Known rows, with every step that occurs:
R/W/U: [-0.10  0.69 -1.28 -0.61  1.75  1.42  2.58  3.06  0.26  0.86 -1.79  0.59
  0.13 -0.56 -1.53 -0.25  0.69  3.44 -0.38]
G/Z/R/W/U: [ 0.93  1.72 -1.70  0.91 -2.07  2.13  1.46  2.43 -0.51  1.00 -2.94  1.19
  0.53 -0.62 -4.34  1.01  1.26  1.40 -5.16]
G/W/U: [-1.22  0.53 -1.27  1.01  2.12  1.79  2.54  0.20  0.42  2.13 -2.31  1.11
  0.93 -0.59  0.15  0.17 -1.23  0.66 -1.69]
G/W/U/V/R: [-1.02 -0.44  0.81  3.20  4.78  2.36  3.24  0.81  0.58  4.94 -3.16  1.43
  1.58  0.32  3.00  1.44 -2.61  1.67 -2.90]
U/W/G: [-0.14  2.22  5.31 -0.30 -0.50  0.36  0.49 -1.13  0.18  0.55 -0.60  1.30
  1.00 -1.17 -0.26 -0.47 -0.50  3.71  0.56]
U/Z/R/W: [ 1.23  2.01 -1.34  1.72 -3.34 -0.30  2.51  1.81 -0.62 -0.18 -0.20  0.93
  0.56 -1.36 -4.07  0.75  1.99  0.64 -2.15]
R/W/G: [ 0.07  1.84  3.32 -0.14 -0.66  0.81  1.78 -0.68 -0.26  1.63 -0.10  0.37
  0.11 -0.15 -1.73 -0.95  0.41  2.99  1.71]
Z/G/V: [-0.12  0.58  2.33  0.39  3.30  1.01 -1.43  0.27  0.46  0.20 -0.13 -2.44
  0.22  0.41  2.13 -1.17  0.60 -2.48  2.05]
G/V/U/Z/R: [ 0.12  0.83 -2.30  2.19 -0.95  0.34  2.08  0.01 -0.35 -0.92 -3.85 -0.13
  0.60 -0.07  2.05  0.64 -1.43 -2.26 -4.13]
V/G/W: [-1.28  1.05  0.66  3.55 -0.02  1.70  2.63 -1.71  0.15  2.41 -0.41 -0.25
  0.70  0.04 -0.83 -0.38 -1.59  0.22 -1.57]
R/W/G/Z/U: [ 0.70  1.77  1.61 -2.21 -2.16  1.98 -0.65 -0.73 -0.89  1.55 -1.41  1.03
  0.99  1.00 -2.83  0.97  2.70  1.85 -0.97]
Z/G/V/R: [-0.46  0.70  1.67  1.39  3.70  0.06 -0.94  0.15 -0.23  1.26 -1.57 -1.92
  0.63  0.64  2.24 -0.09 -0.69 -0.83  1.95]
V/U: [-0.59 -0.14  0.04 -0.63  0.78  0.80  1.45 -0.74 -0.27  0.30 -1.57  0.08
  0.04  0.31  1.61 -0.18 -1.77  1.26 -1.87]
V/U/Z/R/W/G: [ 0.27  2.84  0.94  1.11 -3.31  0.24  3.60 -0.44 -1.06  1.31 -2.86  1.77
  0.45 -1.33 -2.47 -0.31 -0.32  2.16 -3.88]
Z/G/W/U: [-1.20  1.16  0.87  0.46  3.61  1.98  0.64  0.40  0.49  2.81 -1.41  0.33
  0.91 -1.28 -0.48 -1.05  0.28 -0.32 -1.19]
G/Z/U/V/R: [ 0.72 -1.00  0.61  0.22  1.11  1.71 -1.86  0.43 -0.46  2.89 -2.20  0.97
  1.51  2.11  1.63  3.14  0.79  0.01 -3.75]
V/U/W/G/Z: [-0.17  2.94  5.99 -0.70 -0.86  2.32 -0.46 -2.89 -0.62  0.85 -2.36  1.69
  1.70  0.19  0.11  0.52 -1.65  3.97 -4.12]
U/V/G/W/R: [-1.86  1.53  0.98  5.51  2.79  3.81  2.51  0.16  0.88  4.57 -1.39  0.62
  0.81 -0.18  0.76 -0.17 -1.64 -0.78 -1.85]
G/V/U/Z/R/W: [ 0.59  1.72 -1.23  1.91 -0.72  1.47  4.49  1.08 -0.51 -0.23 -2.93 -0.57
  1.03 -0.08  0.28  0.57 -0.71  0.32 -2.69]
G/Z/U: [ 0.58 -0.07 -1.59 -1.96 -1.46  1.22 -2.54 -0.24 -0.59 -0.03 -1.22  0.71
  0.87  1.22 -1.24  1.91  2.18 -1.02 -2.72]

Rows:
[-0.11 -0.79  2.88  3.43  1.38  1.84  0.36  0.62  0.98  2.42 -0.50 -0.35
 -0.29  0.68  1.96 -0.48 -0.82 -0.14 -2.48] | U/V/G
[ 0.39 -0.17 -0.01  4.86 -1.03  2.82 -0.38  2.17  0.59  2.82 -4.34  1.38
 -0.04  0.08 -0.69  0.49 -0.51 -1.34 -9.12] | W/U/V/G/Z/R
[ 0.18  1.76  2.96  0.09 -1.97  0.61 -3.18 -2.55 -0.64  1.10 -1.26  1.17
  0.32  0.88 -1.12  0.15  0.17 -0.69 -2.39] | W/G/Z
[-0.54  0.73 -1.91  1.16  4.08  1.19  3.55  3.16 -0.01  1.48 -4.01 -0.44
  0.79  0.61  1.37  0.80 -1.46  3.50  0.77] | G/V/R/W/U
[-0.02 -1.34  0.99  0.89  3.57  1.72  0.41  2.82  1.25  2.05 -2.36  1.07
 -0.05  0.04  2.78  0.12 -0.31  0.19 -2.78] | W/U/V
[ 0.84  2.96  0.92  1.61 -4.15 -0.69  2.28  0.12 -0.74  0.87 -1.28  1.74
  0.35 -1.56 -3.98 -0.18  1.55  0.78 -1.84] | U/Z/R/W/G
[-0.29  2.84 -1.18 -1.51 -0.38  2.34 -1.66  1.63 -0.41 -0.37 -2.04  2.23
  2.08 -0.70 -2.54  2.28  2.22  1.75 -1.89] | G/Z/U/W/R
[ 1.20 -0.03  1.51 -0.16  1.47  2.90  0.51  1.50 -0.59  3.40 -1.29  0.50
  1.90  2.12 -0.02  3.11  1.70  2.68 -2.35] | G/Z/U/V/R/W
[-0.85  2.92  0.41  0.54  1.25  1.01  0.87  1.86  0.19 -0.37 -0.71  1.33
  1.22 -1.83 -1.47  0.42 -0.07  2.96  0.75] | U/W/R
[-0.18  1.71  0.18  1.97  3.04 -1.27 -2.08  0.27 -0.38  0.23 -1.57 -0.70
  1.00  0.24  1.53  0.44  0.54 -1.92  0.32] | U/Z/G/V/R
[ 0.44  3.13  5.87 -0.20 -1.67  1.26 -1.92 -2.05 -0.37  0.51 -0.76  1.70
  1.64 -0.09 -1.36  0.68  0.04  2.69 -2.22] | U/W/G/Z
[ 0.29 -0.08  0.49  4.19  0.46  2.91  4.48  4.35  0.94  3.50 -3.17  0.51
 -0.28 -0.95 -1.33 -0.62 -0.24  2.35 -5.21] | Z/R/W/U/V/G
[ 0.66 -0.93  1.10 -0.25  2.48  1.75  3.12  2.43 -0.06  3.36 -1.09  0.19
  1.28  0.95  1.08  2.04  1.16  3.74  0.34] | Z/U/V/R/W
[ 0.28  1.61  0.72  0.00  0.65 -1.00 -3.02  0.30 -0.10 -0.22  0.68  0.49
  0.25 -0.99 -1.46 -0.62  2.48 -2.02 -1.06] | U/Z/G
[-1.51  3.97 -0.97  2.17  2.05  0.98 -0.94 -0.15 -0.21  1.81 -0.14  1.42
  1.45 -1.85 -2.46 -0.28  1.76 -2.85 -0.15] | U/Z/G/W/R
[-1.74  2.97  0.38  1.55  2.92  2.11  0.09 -0.18 -0.05  2.84 -0.06  0.14
  1.11 -1.53 -1.77 -0.93  0.65 -1.84  1.30] | Z/G/W/R
[-0.46  1.06  3.52 -0.18  2.76  2.37  2.98 -0.16  0.38 -0.76 -2.15 -1.06
  1.61  0.36  4.23  0.42 -2.69  3.27 -0.28] | G/V/U/W
[ 0.58 -2.10  1.16 -1.01  1.57  1.69  0.12  1.45  0.72  1.88 -0.73  0.29
  0.51  0.83  2.71  1.07  1.53 -0.35 -0.88] | Z/U/V
[ 0.25  0.99  5.49  1.82  1.83  1.22  2.38  0.03 -0.13  4.50 -1.12  0.65
  0.75  0.70  1.13  0.37 -1.01  3.91  0.60] | U/V/R/W/G
[ 0.35  1.91  0.89 -1.20 -1.55  0.96 -0.20 -0.78 -1.54  2.82 -2.71  1.59
  1.41  1.30 -2.90  1.92  1.31  3.34 -1.11] | V/R/W/G/Z/U
[-0.47  2.49  1.70  1.45  1.25  0.65 -0.81 -1.54 -0.11  1.60  1.12  0.36
  1.45 -0.97 -1.24 -0.24  1.57 -2.13 -0.72] | U/Z/G/W
[ 0.38  0.80 -2.18  0.74 -0.98  1.03  4.11  3.49 -0.04  1.00 -2.82  0.78
 -0.06 -1.70 -3.29 -0.14  0.60  2.51 -2.50] | Z/R/W/U
[-0.12  1.22  3.38 -2.42 -1.00  0.60  0.48 -0.35  0.08  0.55 -1.65  1.71
  1.33 -1.04 -0.41  0.36  1.03  3.69  0.56] | Z/U/W/G
[ 0.09  1.25  0.19  0.79  0.82  0.05  3.00  0.82 -0.80  1.58 -0.31 -0.01
  0.81  0.21 -1.48  0.98 -0.37  4.18  1.18] | V/R/W
[ 0.14  1.76 -2.68 -0.01  1.00  0.14  1.40  3.23  0.14 -0.03 -1.79  1.87
  0.47 -0.97 -2.23  0.39  1.76  2.30 -1.97] | R/W/U/Z
[-0.47  1.59 -3.83  2.91 -1.49  0.40  2.87  1.02 -0.07  1.32 -3.50  2.53
  1.18 -1.99 -2.20  0.92 -0.09 -1.37 -5.39] | G/W/U/Z/R
[-0.44  0.74  2.55  0.82  0.78  0.41 -0.26 -1.48  0.24  0.64 -2.15 -0.74
  0.00  0.79  2.89 -0.80 -1.21 -1.29  1.74] | W/G/V
